(in the rows, 128 means zero)
Known rows, with every step that occurs
x e: [131 128 105 129 119 120 151 108 133 140 133 147  62 126 133 145 153 105
 141 125 122 108 123 123 131 137 141 125]
e r y h b x: [147 123 183 108 144 148 100  86 149  92 154 129 118 131 189 100  45 162
 101  76 179 111 150 113 143 220  93 104]
b x u: [117 122 151 126 133 169 114 122 143 135 139 122 179 123 215 146 112  87
 143  92 140 117 125  98 136 112 152  97]
x u: [111 145 128 147 106 149 116 104 135 128 119 146 166 109 141 140 127  61
 141 122 145 114 122 109 130 119 156 128]
u h y: [147 114 124 102 115 144 172  89  98 110 168 116 123 103 103 131 102 124
 144 134 163 138 157 105 155 148 124 144]
e r y h z: [143 135 174 122 122 158  99  68 135 108 122 141 111 135 153  89  64 150
 100 104 186 121 151 106 147 209 118 121]
r e: [133 126 104 132 149 134 155 116 129 138 136 168 202 138 135 142 201 126
 132 141 146 117 123 127 113  82 124 121]
x b h: [152 121 175 108  98 103 169 157 126  94 132 132 171 128  98 162 149  94
 111  45 125 120 149 120 139  83 133 114]
x u h y r: [128 138 132 129  99 156 144  63 111 108 144 149 178  95 124 149  99  59
 145 125 189 176 147  88 149 142 158 146]
v x u h y: [120 123 133 119 136 179 142  93 120 123 169  62 151  94 123 147 100  99
 147 144 170 161 138  87 156 120 161 111]
b x u h y r: [130 118 156 114 128 173 136  87 123 117 158 126 192 113 201 155  86  85
 144  94 180 177 145  80 150 132 153 113]
r e x b: [134 118 134 123 144 132 151 149 126 149 154 184 218 125 112 135 182 126
 125  99 143 103 127 130 129  62 139 154]
v r: [126 129 139 131 151 135 116 109 130 108 120 129 125 145 155 122 117 128
  96 138 137 229 127 112 122 142 105 123]
b x e r: [133 111 144 117 135 149 134 113 143 133 163 125  94 145 222 129 129 130
 133  85 128  77 127 103 133 136 119  71]
e x b: [129 118 165 118 121 126 124 169 122 142 150 149 148 111  99 120 104 128
 121  77 124 113 135 131 148 103 147 171]
x e r y h: [146 135 134 127 122 134 135  72 133 119 154 159  45 128 153 114  99 128
 119 116 163  95 135 109 141 194 103 101]
b h y r e x: [155 103 179 108 120 160 196  89 102 100 107 152 200 148  77 120 189 141
 110  80 175 187 151  80 137 135 123 172]
r y h b: [151 130 160 105 150 130 111  90 145 104 127 137 106 110 128 130  41 148
 111 102 179 172 153 129 148 228 122 164]
u h y r: [151 119 133 107 119 136 164  76  97 102 160 131 142 110 108 139  92 125
 133 132 183 206 158 101 151 157 130 150]
e x u h b: [120 121 146 121 106 155 143 114 169 123 170 153 166  90 110 119  88  82
 153 111 170 107 136 119 155 152 161 197]
b x e r y: [138 116 150 115 146 155 134 104 135 127 170 123  89 141 227 126 114 142
 130  78 139  95 133 100 135 173 112  77]
b x e: [132 109 133 114 144 146 142 125 141 145 151 122  95 137 208 150 132 122
 144  95 123 111 126 109 135 127 139  95]
b x e r y h: [146 114 157 110 145 157 129  94 141 128 167 135  80 138 224 125  83 140
 125  89 160 103 136  97 147 173 108  76]
y r e x u h: [134 133 129 139 134 145 155  89 145 124 160 202 240 125 133 142 147  98
 130 143 203 210 130 109 132 105 149 163]
h y: [130 118 142 113 129 151 125  98  70 131  99 112 115 120 101 118 128 148
 122 102 129 138 144 102 135 156 133 152]
z h y r e: [152 123 159 113 175 138 173  67  99 144 111 145 182 130 106 132 214 133
 109 121 189 217 148  99 181  95 128 145]
z h b x: [144 109 178  93 176 122 157 117 178 133 138 102 150 122 164 143 164 125
 124  79 157 147 144 132 185 119 138 135]
r y h: [151 135 151 115 148 144 121  91 124 118 138 141 103 116 132 121  52 148
 113 132 182 175 145 115 152 199 108 139]
u h z: [139 119 129 108 102 144 157  92 156 122 142 124 141 117 125 142 106 101
 149 135 173 143 154 119 156 138 177 159]
r e x u h: [128 123 113 133 132 165 173 107 149 143 178 191 231 111 124 127 176  88
 153 148 180 100 124 110 137  83 142 160]

Rows
[146 104 158 109 132 148 181 132 104 132 138 173 225 129  85 132 203 129
 121  72 151 108 141 105 135  73 134 165] -> r e x b h y
[119 128 126 126 136 167 144 110 151 122 185  69 158  98 138 153 100  89
 149 157 169 156 131 100 153 106 158  99] -> v x u h
[148 116 170 111 174 150 174  74 102 153 121 152 182 127  95 115 207 143
 110 119 193 212 145  97 189 100 131 172] -> z h y r e x
[147 108 202 106 109 136 156 141 103 113 127 148 173 124  73 123 122 131
 106  42 149 169 151 101 153 121 144 185] -> e x b h y r
[131 126 118 135 169 139 138 100 131 116 128 160 184 153 160 133 175 126
  98 149 151 221 123 112 111 105 102 118] -> v r e
[128 119 132 132 170 154 138 110 137 127 138 169 185 150 146 111 166 138
 100 146 156 213 120 109 120 110 104 150] -> v r e x
[137 138 127 132 122 132 140  81 127 116 158 148  54 133 156 115 130 131
 124 104 142  87 131 111 129 195 107 102] -> x e r y
[142 113 159 120 152 142 167 124 137 106 141 171 210 151 129 128 182 120
  91 100 156 209 133 102 126  85 107 143] -> v r e x b h
[158 118 180 105 112 115 176 120  90  93 111 155 217 133  89 170 177 106
 100  33 151 174 158 101 134  83 140 130] -> x b h y r e
[138 124 138 123 147 145 132  75  70 126  93 157 186 137 112 137 161 147
 109 108 163 214 143  98 122 136 139 155] -> h y r e
[145 105 139  90 131 124 161 120 177  95 190 110 149 109 168 157  79 116
 150  96 160 129 153 133 148 158 138 136] -> u h b x
[130 115 121 130 151 152 157 129 136 152 150 179 204 133 117 114 189 141
 134 138 152 108 120 123 125  89 128 161] -> r e x
[144 110 177 108  92 153 175 103 157 105  76 117 159 152 102 133 173 107
 122  78 152 138 150 100 140 135 169 159] -> b h z
[123 117 153 113 118 179 133  99 161 131 148 119 188 115 213 154  99  69
 156  96 171 126 142  92 153 119 183 117] -> b x u h z
[151 105 171 103 105 153 190 100  98  94 103 109 143 138  80 122 169 131
 119  77 143 133 153  85 139 145 116 144] -> b h y
[143 121 162 104 162 108 159 108 172 129 126 115 138 116 116 137 174 116
 122  99 157 147 143 141 182 125 137 155] -> z h b
[142 113 173 106 137 132 158 160 133 107 154  59 158 124 106 163 134 127
 112  78 131 158 141 110 147  78 145  90] -> v x b h
[127 113 149 110 126 179 143  98 123 125 166 114 177 107 198 148  96  84
 153  97 164 123 144  83 152 125 149 108] -> b x u h y
[147 104 126  90 127 120 173 110 179 103 192 118 115 108 171 166  92 106
 157  94 157 118 150 131 149 163 144 134] -> u h b x e
[118 126 121 140 137 166 149 114 140 153 145 191 228 122 125 122 189  98
 142 134 163  98 117 112 127  84 146 161] -> r e x u
[144 106 168  95 141 131 107 115 171 118 118 132 125 120 166 142  45 130
 119  91 166 142 145 130 152 160 139 137] -> y h b x
[145 117 164 105 160 142 167  86  98 149 117 109 124 118  97 117 188 132
 119 117 161 156 148 102 191 110 123 143] -> z h y
[117 122 150 125  96 177 139 102 159 142 147 153 169  99 114 112 100  76
 154 123 178 116 137 103 162 136 186 199] -> e x u h z
[126 120 120 124 132 154 165 105 166 132 168 186 233 107 121 136 168  89
 152 123 178  98 130 122 134 106 154 179] -> r e x u h b
[151 111 131 107 131 151 179  79 101 116 172 159 181 112  99 129 122 135
 135 137 196 194 154  99 153 138 130 172] -> u h y r e x
[136 117 148 122 148 157 133  82  73 133 102 163 186 133 101 119 154 157
 111 106 167 208 142  95 129 141 142 181] -> h y r e x
[138 135 123 139 150 122 137  99 128 122 120 184 217 148 142 152 170 129
 111 137 172 222 126 123 112 104 135 132] -> y r e
[139 106 197 106  98 142 153 153 141 127 117 142 168 126  83 123 134 115
 118  45 140 119 148 114 155 108 173 190] -> e x b h z
[154 118 120 109 129 140 178  70  99 107 163 151 180 116 112 147 129 125
 134 138 192 199 157 102 144 133 129 145] -> u h y r e
[139 119 159 117 142 142 130  98  65 132 104 169 198 127  96 136 148 144
 105  76 160 205 148 101 133 120 150 175] -> h y r e x b
[145 107 165  99 131 129 112  96 176 115 130 143  91 125 181 134  55 125
 118  82 168 104 143 124 151 173 130 116] -> y h b x e r
[118 124 132 118 137 156 137 108 168 110 177  66 161  93 135 161  92  89
 148 131 168 154 136 112 151 129 170 118] -> v x u h b
[127 119 143 117 125 167 144 113 153 123 180 122 182 110 212 153  96  75
 157 109 163 119 135  96 149 111 146  96] -> b x u h
[145 111 151 116 132 136 183 147 134 130 154 182 231 133  98 136 203 119
 123  85 150 102 133 118 133  60 132 153] -> r e x b h
[131 138 119 132 109 158 158  58 112 113 149 170 217 100 128 155 136  57
 146 132 198 170 144  87 141 119 156 142] -> x u h y r e
[143 104 194 101 107 143 161 151 103 120 133 137 158 118  69 116 131 131
 115  44 134 116 150 103 155 114 140 180] -> e x b h y
